Each row comes from the steps of one path. Every step used is in the known rows, and no mark comes twice. Write the path behind each row, first mark first.
In the rows, zero is written as 128.
Known rows:
zepase, pugo, gunu, funag, vove: [132  78  85 134 152 121 129 136 103  68 132 151 122 185 136 102 105 134
 133 152 167 140 145 136 205 117 141 102  90 118 170 137 147 136 118 157
 160  71 156 131 128  96 157]
netet, fevud, vove: [ 77  91 154 104 141 157 118 138  94  53 165  90  71 116  89  90 103 170
 105 165 171 138 108  99 125 119 133 144 161 119 103 153  97 156 169 138
  57  85 145 105 141 147 114]
gapid, runafiv, nodusa: [188 170 178  80 111 153 167 127 121 176 113 190 186 135 190 103  84  92
  74  87 127 127 112 152 138  90 105 171 127 126 136 135 109 110 158 143
  80  86  69 185 140 160 133]
runafiv, vove, pugo, gunu, funag: [101  86 122  92 170 176 132 144 137 104 105 155 164 160 115 193 154 113
 170 140 171 130 160 107 153 147 110 130  72 126 167 175 159 107 108  86
 178 124 159  97  94 118 148]
gunu, funag, vove, fevud, netet: [119 104 100 129 111  79  80 139  95 149 149 121  89 137 139 138  85 124
 161 106 105 109 122 109 131 142 198 130  84 131 164 111 144 102  97 127
 159 150 123 157 108  94  90]
netet, funag, vove, pugo, zepase: [124 126 120 132  83  58 137 150 149 171 123 138 112 106 142 107 115 174
 103 128 141 134 106 137 117 169  97 109 112 105 200 113 125 131 100 130
 136 201 141  69 160 136  93]
gapid, runafiv, vove, zaga: [123 176 215 110 171 146 152  51 139 162 135 126 193  78 161 139 147 112
 142 127 133 154 172 167 107 151 126 144 161 148 130  89 109 105 175 132
 188 143  87 199  90 143 102]
fevud, vove, funag: [148 113 163 102 101 128  79 119 122  83 139  96  86 128 156 106 106 170
 146 108 125 112  97 111  85  54 138 127 128 135 137  62 135 108 146 145
 107 150 106  85 145 184 127]
vove, zaga: [129 142 193 153 153 143 145  93 118 130 129 121 178  71 115 138 115 117
 123 145 121 141 175 147 102 128 102 143 160 130 155  81  79 125 144 135
 169 132 113 175  94 136 106]
vove, fevud, netet: [124 124 119 135 106  85  82 136  91 171 141 116  94 110 141 141  91 115
 164 106  98 109 116 102 105 134 198 146 109 150 156 103 137 107 114 122
 150 173 100 155  98 104  86]
gapid, runafiv, vove, funag: [172 176 165  75 130 129  98  61 144 158 124 122 127 130 216 126 167 140
 166  68 122 115 111 155 106  96 166 131 121 150 121  77 178  84 154 118
 146 183  62 122 134 195 137]
gunu, pugo: [101 142 115 148  75 154 142 111 144 131 135 174  92 150  87 127 112 105
 101 146 123 122 146 164 126 113 150 113 121 133  70 116  96 115 127 131
 154  61  91 156 129 109 150]
runafiv, vove: [132 149 132 126 147 128 152  70 131 156 150 128 143 137 195 139 184 128
 155 116 171 134 150 169 118 166 159 142 132 159 130 125 150 131 148  96
 148 118 105 158 127 136 131]
funag, netet, fevud, vove: [ 91 108 144 131 145 141 103 150  96  57 164  71  70 117  97  92 105 175
 122 157 192 141  92  75 141 110 149 125 154 116  97 166 108 152 153 142
  35  74 161 108 134 140  98]
zaga, vove, pugo, gunu, funag: [111  70 133 113 174 184 121 165 123  81  87 173 165 154  94 186 137  94
 156 122 148 123 165  92 146 136 100 118  80 129 155 170 156 123 104 105
 158 122 158  78  98 109 144]
zaga, vove: [169 102 158 182 153 158 119 140  93  95  92 176 152 119 134 120 138  73
 107  65 102 114 168 121 101 133 136 110 149 161 101 119 141 167 137 151
  88 112 109 106 129 113 120]
zaga, vove, runafiv, gapid: [194 147  71 126 165 150 148 122 162 112  83 141 155 149 177 183 146  96
 107 115 119 112 134 117 120 174 124 201  94 171 110 136 112 119 158 127
 152 144 114 156 121 162 133]
runafiv, nodusa: [177 146 147 120 103 136 173 133 110 162 121 171 178 135 188 112  94 107
  95  96 146 117 117 155 124  90 107 168 120 120 160 132  98 139 116 112
  72  79 106 181 151 141 135]
gunu, funag: [116 100 132 124 148 154 146 148 138  97 118 152 131 159 102 181 140 110
 125 116 138 119 187 127 154 134  78 133  86 122 114 158 115 113 122  96
 156  64 134 105 114 130 135]
zepase, pugo, gunu, funag, netet, fevud: [100 149 104 141 180 132 127 143  86 100 114  89 104 113 106 128 157 136
 167 110 203 142 108  78 212 113 157 106 125  98  90 224 134 151 103 102
  51  94 163 118 111 117 122]
gapid, runafiv, vove: [143 173 161  85 157 146 146  64 142 167 140 144 150 138 198 131 172 114
 132 110 153 143 145 167 135 166 158 143 137 168 105 125 164 105 187 122
 156 123  70 165 115 153 128]
muso, funag, netet, fevud: [121 171 103 150 175 149 104 112  99 131 131  88 110 130 110 125 144 134
 132 101 180 130 104 106 185 150 177 113 138 106  79 210 142 142 122  82
  30  75 147 120 122 145  91]
funag, muso: [100 116 133 156 154 116 119 121 117 105 156  90 175 116 134 117 180 119
  80 128 114 137 157 146  96 101  91 145 175 134 106 118 104 140 140 138
 105 113 127 164 119 136 185]
pugo, gunu, funag, nodusa: [127  82 137 136 169 168 157 210 153 117  88 163 149 157  80 211 137  70
 149 161 151  94 155  95 130 107 122 136 161 148 173 194 146 119 118 123
 137  93 175 103 148 122 146]
muso, funag, vove: [156 118  81 142 141 141  98  87 117 108 147 143 128 207 146  86  86 124
  89 127 139 133 142 171 173 165 165 107 113 133 156 113 155 123 142 134
 128  42 125 127 145 127 115]
zaga, vove, runafiv: [218 142 126 177 152 178 146 146 137  83  55 151 160 104 168 161 152  88
  84  79 117 117 156 109 101 164 105 123 125 170 129 141 173 171 146 132
 141 113 145 128 142 140 161]
zaga, vove, fevud, netet, funag, muso: [ 82 112 126 117 149  62 101 130 120 125 155  74 145  88 129 114 174  87
 119 107  61 118 143  96  91 134 102 142 150 119 112 117 119 156 106 135
  90 178 151 137 132 118 153]
netet, fevud: [105 138 131 119 163 158 147 110  93 114 140 117  99 103 104 109 148 141
 104 129 156 119 120 135 154 156 141 143 156 105  97 184 118 161 136  98
  59 120 129 125 136 148 134]
funag, gunu, pugo, zepase: [121 147 104 160  32  91 158 173 172 197 125 172 109 146  95 133 121 172
 117 148  79 149  99 170 111 111 131 105 125 123  69 123  93 123 119 133
 161 140 104 131 143  73 100]
fevud, netet, funag, gunu, pugo, zepase: [111 151 100 136  37  69 149 180 178 213 121 164  87 132  91 137 117 157
 128 150  56 145  87 153 110 123 131 115 123 115  78 115  91 126 105 124
 154 177 116 129 153  66  92]
muso, funag: [138 153 106 131 151 170  98  90 128 143 121 138 156 186 119 145 101  90
 113 102 117 144 154 151 145 156 140 132 121 160 119 128 144 110 163  92
 127  48  97 102 119 144  94]
fevud, netet, funag, muso: [ 79 126 121 108 160  76 111 131 133 125 152  77 134  95 124 121 175  95
 101 134  73 130 137 114  97 126  84 159 167 112 121 108 102 150 114 120
  93 173 153 151 140 130 171]
zaga, vove, fevud, netet, funag: [120 123 122  87 121  61 123 139 119 152 135 113  78  87 130 123 112  81
 160 117  64  95 128  69 122 173 132 141  99 122 156 108 138 154 101 123
 112 196 140  99 134 118  94]
zepase, pugo, gunu, funag, netet: [145 138  95 178 163 111 109 171 111 101 106 109 134 153 134 157 135 116
 187 119 197 152 129  63 203  77 142  92  91 132 128 173 149 118 101 132
 114  71 162 121  84  99 114]
vove, pugo: [126 121 154 129 135 172 126 109 112 128 117 144 144  92 120 129 119 115
 103 114 184 109 138 121 102 186  87 126 128 128 187 134 154 118 113 122
 124 164 124  85 115 166 147]
zepase, pugo, gunu, funag, nodusa: [117  94 137 139 173 155 159 204 140 113  78 153 146 142  84 199 133  56
 166 144 163 109 154  89 148  90 119 126 164 155 169 195 144 124 121 140
 135  90 170 103 146 117 153]
zepase, pugo: [122 159 128 157 131  98 155 107  72 112 101 114 118  92 142  82 116  92
 152  92 182 162 143 123 174  87 108 115 154 161 128 116 116 152 154 173
 126 103  89 124 114 119 158]

Write each row's path:
[112 136 102 111  61 162 175 131 172 157 146 174  91 150  56 109 119 113
 118 183  74 116 117 149 138 157 112 108 118 105  35 137 119 133 110 139
 144 104 124 144 136  82 162] | netet, funag, gunu, pugo
[124 138 140 152  82  83 132 157 142 182 109 143 134  95 137 138 126 164
 110 110 145 139 113 139  92 145  97 121 125 128 180 120 116 122 116 118
 141 197 116  75 139 136  85] | vove, pugo, zepase
[126 119 161  88 116 138  82 114 112  78 143  83  72 115 140  98 119 180
 147 105 135 110  84 109 100  65 145 130 136 117 118  98 132 119 139 129
  75 158 117  82 152 190 125] | netet, fevud, vove, funag
[ 69  96 115 136 179 118 119 147 116  77 130  92 187 137 113 145 185 103
 130 128 127 157 165 120 140  71  82 133 140 128 104 153 110 131 127 134
 135 102 149 144 101 107 198] | zepase, pugo, gunu, funag, muso
[139 124 171 157 152 128 138  86 112 111 147 127 164 100 134 100 101 136
 110 155 134 138 166 164 126 138 123 124 149 115 175  75  94 129 135 158
 170 117 133 187 112 127 112] | funag, vove, zaga
[136 124 104 136 157 128 129 140  74  96 100 138 147 129 143 107 112 106
 181 163 168 164 112  99 178  62 154 128 148 166 180 117 140 152 154 166
 149 141 117 128  90  92 163] | zepase, pugo, gunu
[116 146  94 133  71 198 142 114 162 163 133 182 121 187  54 129 105 106
 117 155  78 133 123 174 140 146 144 100 118 127  17 146 130 108 126 125
 151  57 103 150 124  79 148] | muso, funag, gunu, pugo
[123 156 109 145  31  82 147 146 180 212 125 157 110 146 128 135 142 182
 147 128  81 144  89 179  99 105 151 105 116 124  66 114 110 113 114 122
 164 169  99 131 152  87 102] | runafiv, vove, funag, gunu, pugo, zepase
[122 136 117  79 144  81 129 138 135 156 128 126  71  94 125 132 118  89
 132 146  81 109 123  90 126 165 108 157 125 116 162  97 118 145 110 107
 111 189 142 112 146 128 118] | fevud, netet, funag
[125 159 115 156 166 136 125 125  92 119 136  90  96 104 121 114 155 149
 128 117 189 121 103 101 176 140 165 118 148 100  90 201 130 153 113 103
  31 101 149 131 122 142 111] | funag, netet, fevud
[138 166 123 143 156 129 104 117  97 121 129  79  88 101 137 114 160 160
 147  91 177 111  83  97 162 111 177 112 140  96  92 180 145 142 103 100
  28 136 141 115 133 165 114] | vove, funag, netet, fevud
[130 152 112 152  26  88 143 164 175 200 120 163 103 144 108 130 122 179
 131 131  71 138  89 169 101  90 137 103 121 119  69 109 103 112 110 133
 157 164  98 121 151  89 104] | vove, funag, gunu, pugo, zepase
[104 118 151 138  79  87 121 168 141 151 120 128 115 100 123 123 103 183
 110 128 153 148 104 121  83 134  95 123 130 129 175 113 107 122 130 132
 128 185 127  65 144 134  78] | fevud, vove, pugo, zepase
[116 149 101 137  33  77 167 174 181 200 130 163  96 136  92 128 124 164
 121 161  68 143  97 157 118 124 113 108 119 111  74 123  92 130 114 129
 154 156 115 118 153  79 100] | netet, funag, gunu, pugo, zepase
[192 139 129 111 104 171 142 109 144 170 135 133 147 146 150 117 163 162
 175 125  90 113  90 152 107 138 129 119 133 122  75 121 190 120 121 125
 132 192 120 133 127 126 158] | runafiv, vove, funag, gunu
[105  77 133  97 163 187 100 149  95  78 125 131 138 121 104 121 105 147
 146 190 188 139  87  80 128 126 148 139 139 128 200 149 159 141 134 134
 115 174 160  87 101 127 143] | netet, fevud, vove, pugo, gunu
[105  96 111 118 165 141 142 158 112  83  96 147 144 157 107 166 132 100
 175 136 159 151 163  99 192  85 101 123  89 139 140 160 132 127 129 122
 172  91 140 105  92  95 154] | zepase, pugo, gunu, funag
[173 133 101 132 123 205 137 128 139 165 128 156 169 187  83 127 112 120
 127 146  78 137 117 149 143 179 110 120 136 136  65 157 169 124 145 119
 124 100 123 121 113  98 127] | muso, funag, gunu
[ 81 140 196 133 169 156 108 100 112  95 146  71 146  81  86 117  95 142
 137 149 150 161 138 108 118 119 128 129 164 117 118 125  80 130 154 131
 104  91 149 150 102 136  66] | muso, funag, netet, fevud, vove, zaga
[121 102 161 139 167 139 134 106 123  96 135 134 173 120 116 131 105 132
 132 165 132 142 173 146 144 125 118 121 120 107 179  97 100 123 122 143
 190 109 155 176  99 109 115] | pugo, gunu, funag, vove, zaga
[ 98 112 212 134 144 145 128 111 115  88 149  99 152  76 102 120  86 141
 124 169 135 156 156 124  87 106  99 143 167 135 149  74  66 130 162 156
 151 111 129 157 101 136  91] | fevud, vove, zaga
[105 151 111 162  43  71 145 158 164 184 121 164  98 138 115 138 119 162
 106 133 102 149 117 169 110  94 142 114 122 132  97 106  74 118 123 126
 161 126  92 125 146  96  90] | gunu, pugo, zepase
[202 145  75 126 138 123 145 134 156 101 100 125  97 122 176 133 120 124
  79 142 125 116 122 114 141 190 110 131  98 128 188 121 170 161 125 127
 160 131 179 148 168 144 170] | fevud, netet, funag, vove, runafiv
[140  79  98 139 141 130 133 131 120  79 147 154 109 187 133 112 112 140
  99 137 153 120 165 152 180 150 121 107  88 105 151 131 136 125 115 137
 149  55 154 130 143 120 142] | gunu, funag, vove
[129 114 118 125 144 174  99  83 115 121 124 144 146 146 122 101  93 119
  91 109 183 118 134 143 138 210 120 103 107 119 198 132 178 108 111 122
 128 121 139  81 132 159 133] | muso, funag, vove, pugo
[166 161 144 102 121 116 106  64 135 149 131 107 122 130 214 133 176 150
 182  72 135 108 115 156  96  99 169 130 118 143 139  79 169 104 125  98
 138 180  88 118 142 183 137] | runafiv, vove, funag
[105 129 121 110  57 184 134 127 154 134 145 152  79 149  59 102 114 151
 133 156  88 116  84 151 119 105 151 100 130 101  13 140 124 117 115 141
 116 112 114 139 143 102 161] | netet, fevud, vove, funag, gunu, pugo
[ 85 122 123 112 153  84 138 119 137 108 164  76 150 102 125 108 184 106
  91 145  92 127 155 121 110 128  57 148 163 109 117 117 105 157 127 132
  90 142 154 133 139 145 180] | netet, funag, muso
[136 100  89 114  73  50 141 106 106 119 202  91  98 135 159  66  93 148
 149 151 128  87 136 110 163 175 154 106  71 114 184 127 162 137 113 164
 149 119 135 111 120 133 102] | netet, funag, vove, fevud
[118  79 147 128 172 181 154 206 152 118  80 165 153 144  76 214 137  66
 151 152 166  91 154  88 123 124 112 131 156 144 191 200 161 115 107 122
 135 112 181  86 146 133 151] | vove, pugo, gunu, funag, nodusa
[127 118 155 154 150 116  78 113 116  94 127  89 176 110 160 114 195 111
 109  56  77 114 140 137  64  61 115 123 169 133  89  92 133 134 121 146
  86 161 115 128 137 158 179] | zaga, vove, funag, muso
[115 150 158 105 150 111  91  77 141 130 151  74 175 119 190 118 212 134
 120  78 104 132 130 158  85  79 123 136 163 137  91  95 144 107 145 133
 117 169  98 156 130 176 187] | gapid, runafiv, vove, funag, muso
[166 110 141 100 101 182 126 143 127 122 146 115 110 137  98  94 124 183
 150 149  88 115  69 118 110 115 116 119 147 103  62 135 162 132 129 144
  87 178 137 107 138 132 149] | netet, fevud, vove, funag, gunu
[122 129 163 122 156  97 135  91 124 126 143 116 134  83 126 102  96 118
 122 161 104 131 152 139 126 154 119 133 142 102 187  66  93 137 118 147
 161 156 152 178 125 122 102] | fevud, netet, funag, vove, zaga
[127 131 115 147  89  86 114 139 144 175 113 144 135 134 139 117 107 168
 103 106 147 142 110 153 116 164 117 105 112 123 187 120 133 114 112 118
 141 168 126  73 149 130  79] | muso, funag, vove, pugo, zepase
[ 77 118 210 121 161 153 132 104 107  83 151  85 139  62  86 110  97 151
 125 166 142 151 142 120 101 116 109 144 174 112 127 109  64 141 160 143
 119 117 141 158 106 142  91] | netet, fevud, vove, zaga
[116 156  97 155  39 105 142 161 177 207 120 170 118 164  87 138 113 160
 121 139  72 154 103 174 118 118 136 104 117 128  62 127  99 113 124 121
 159 124 100 121 144  75  88] | muso, funag, gunu, pugo, zepase
[194 144  43 113 157 131 151 109 165 110 114 130 130 174 188 158 129 134
  94 159 145 114 120 137 150 180 128 201  82 153 143 130 109 107 153 129
 172 128 126 178 128 169 148] | funag, vove, runafiv, gapid
[122  93  92 125 117  83  72 148  93 144 144 126  94 149 141 139  82 126
 175 124 106 111 111  99 137 131 214 132  85 135 179 116 152 105 101 127
 170 162 130 157 100  83  94] | pugo, gunu, funag, vove, fevud, netet
[214 140  83 160 134 153 151 125 144  84 103 134 124 138 182 130 123 140
  65 139 153 123 135 138 139 170 114 122 105 140 176 128 173 155 141 136
 166  92 162 158 154 150 180] | funag, vove, runafiv
[112 131 110  76 113  56 126 133 127 162 151 104  72  92 130 126 105 100
 160 142  79  96 120  76 130 175 125 149 100 119 169 107 131 142 105 114
 128 194 139 106 131 128  99] | vove, fevud, netet, funag
[118 130 142 135 142 108  88 104 125 106 148  72 164 115 161 117 187 132
 108  91  95 122 132 145  78  62 105 138 164 124 108  88 124 119 124 135
 103 159 115 141 131 168 189] | vove, funag, muso
